(in the rows, 128 means zero)
Known rows, with every way that one mark hangs from another:
[nuko [fuvar [gezu [vimas rinisi]] kive mitag]]: [141 163 144  99 114 129 143  98 112 115 125  81 128 143 102 188  87 173
 150 108 130 117  89]
[mitag [fuvar [gezu vimas] kive nuko]]: [122 159 150  96 114 156 147 108 126 107 117  63  90 145  69 210  77 196
 158 110 157 119  98]
[gezu [vimas [fuvar [kive pafi] mitag] [rinisi nuko tele]]]: [136 204 127  92 101 141 162  49 139 118 143  90 127 113 114 234 114 179
 140 122 120  97 108]
[nuko [fuvar gezu [kive [pafi tele]] mitag]]: [155 154 140 113 121 154 118  86 127  99  88  74 122 142  92 186  80 152
 143 107 139 121 114]
[rinisi nuko [tele gezu]]: [142 172 104 116 134 151 170  43 165  96 150  95 103 106  92 157 141 146
 133 122 112 143 134]
[nuko [fuvar gezu kive mitag]]: [150 141 141 106 126 141 135  94 113  96 107  69 109 148  90 182  85 153
 146 110 134 125 102]
[mitag [fuvar [gezu [vimas [rinisi tele]]] [kive pafi] nuko]]: [136 185 139  94 101 167 156  73 137 112 115  68  99 135  86 215  68 203
 158 114 155  94 104]
[pafi [tele [gezu [vimas [fuvar kive mitag]]] [rinisi nuko]]]: [133 189 119 106 127 164 146  94 158 108 127 115 130 133  83 208 126 170
 146 104 115 153 121]
[gezu vimas]: [114 171 144  93 129 113 144 120 140 101 154  99 131 124 111 156 135 152
 142 106 117 140  99]
[rinisi [nuko fuvar] [tele [gezu vimas]]]: [147 195  95 122 133 139 166  42 162 102 155  71 126 111 109 159 124 157
 133 117 116 147 128]
[fuvar gezu nuko]: [132 142 150  92 120 145 150  91 133  90 123  95  94 132  82 163 100 168
 152 119 142 132 108]
[nuko [fuvar kive]]: [151 151 137 107 147 123 148 107 126  89 122  76 131 143 106 173 122 138
 135 101 122 124 120]
[fuvar [gezu vimas] mitag nuko]: [115 156 154  89 104 151 130  92 123 107 127  94  90 132  77 182  78 185
 163 119 143 144  87]
[pafi [tele gezu [rinisi nuko]]]: [139 175 108 109 145 151 152  89 174  92 129 125 130 130  85 152 155 142
 133 104 106 159 134]
[mitag [fuvar [kive [pafi tele]]]]: [137 162 135 108 138 145 135 113 147  99 100  82 122 142  88 201 125 151
 138  95 140 109 123]
[kive fuvar pafi]: [158 180 147  95 137 110 136  94 142  87 120  64 135 136 119 154 116 132
 152 110 122 119 107]
[mitag [fuvar gezu [kive [pafi [tele rinisi]]] nuko]]: [142 164 136  97 121 178 135  98 147  97  82  76  99 155  67 206  78 178
 155 105 151 115 120]
[rinisi tele [vimas [fuvar gezu kive mitag nuko]]]: [127 150 135 101 105 164 156  22 110  96 126  75  80 107  83 230  67 182
 139 121 143 114 110]
[nuko fuvar]: [151 157 127 109 153 104 147 106 133  88 132  80 142 139 119 152 140 128
 128 102 120 126 112]
[gezu [vimas [rinisi [nuko [fuvar kive mitag]] tele]]]: [132 189 113  98 115 129 160  44 132 121 148  90 128 118 105 202 118 166
 131 113 114 116 116]
[nuko [fuvar [gezu [vimas rinisi]] [kive [pafi tele]] mitag]]: [145 178 142 105 108 143 127  90 126 113 105  87 141 138 102 192  85 174
 146 107 135 115 102]
[mitag fuvar]: [132 155 128 105 145 113 151 119 140  97 129  79 120 142  98 174 144 139
 135  98 129 112 103]

Rows:
[123 152 144  98 121 116 151  70 114  95 137  75 113 116 107 189 102 159
 136 114 126 120  85] | [rinisi [vimas [fuvar gezu mitag]]]
[131 167 132  90 129 115 163  87 134  86 141  81 128 130 114 166 107 154
 137 111 111 126  95] | [tele [rinisi [vimas [fuvar gezu]]]]
[137 164 136 106 120 118 133  99 123 107 131  69 129 141 106 161  92 158
 143 109 130 132  87] | [nuko [fuvar [gezu vimas] mitag]]
[142 165 120 109 149 146 143 118 167  91 126 139 137 139  93 143 153 139
 137  95 113 154 125] | [pafi [tele gezu rinisi]]
[139 149 149  96 114 143 147  88 118  99 118  91  98 135  90 209 101 170
 148 119 147 115  93] | [vimas [fuvar gezu mitag nuko]]
[129 137 148  91 114 156 135  81 122  97 115  98  82 135  72 179  88 168
 156 118 141 133  99] | [fuvar gezu mitag nuko]
[122 157 139  99 136 108 148  73 118  90 141  82 123 113 113 195 127 145
 131 107 116 122  93] | [rinisi [vimas [fuvar mitag]]]
[126 198 132  89 123  99 178  90 140 112 165 102 151 117 127 200 160 171
 129 117 114 105  97] | [gezu [vimas fuvar [rinisi nuko]]]
[142 175 134 109 115 176 152  72 139 103 135 101  98 122  90 215  96 184
 157 112 140 136 113] | [rinisi [tele [gezu [vimas [fuvar kive mitag nuko]]]]]
[144 176 128  97 141 152 151  75 142  79 130  96 114 133 101 184 101 167
 161 107 113 152  98] | [tele gezu [rinisi [vimas [fuvar mitag nuko]]]]
[136 177 104  97 138 116 160  44 142  85 139  55 127 128 108 150 101 148
 132 116 100 143 113] | [tele [rinisi [nuko [fuvar gezu]] vimas]]
[139 189 110  95 130 120 157  81 151  99 141  68 133 140 106 152 109 155
 140 118 108 141 107] | [tele [rinisi [nuko [fuvar [gezu vimas]]]]]
[145 161 135  92 116 152 167  57 120 107 124 118 106 126  94 247 121 173
 138 111 136  86 113] | [vimas [fuvar kive mitag nuko] [rinisi tele]]
[148 182 146 104 114 134 141  97 134 106 113  87 151 137 112 180  96 174
 140 106 135 113 110] | [nuko [fuvar [gezu [vimas rinisi]] [kive [pafi tele]]]]
[174 188 110 107 142 166 141  71 160  83 108  67 119 152  97 169  92 151
 163 113 104 151 119] | [tele gezu [rinisi [nuko [fuvar [kive pafi] mitag]]]]
[133 174 139  98 115 137 166  36 131  86 130  45 108 106 104 206  91 178
 141 131 122 120 111] | [rinisi nuko [vimas [fuvar gezu [kive pafi]]]]
[150 177 150 104 118 139 137 103 131  94 116  52 131 141 111 167  73 171
 153 114 134 125 101] | [nuko [fuvar [gezu vimas] [kive pafi]]]
[118 162 155  90 110 142 146 101 133 100 137  90 102 127  88 167  92 187
 156 120 142 141  96] | [fuvar [gezu vimas] nuko]
[143 146 160  96 117 155 161 100 120  90 117  83  98 138  84 219  98 182
 149 119 152 111 105] | [vimas [fuvar gezu kive nuko]]
[148 197 122 109 137 119 170  90 155 103 156  94 151 124 119 152 140 168
 145 111 112 141 104] | [tele [gezu [vimas [rinisi [nuko fuvar]]]]]
[146 151 148  96 121 115 135  91 120 103 120  71 108 143  90 165  98 143
 151 111 134 125  89] | [kive [fuvar gezu mitag]]
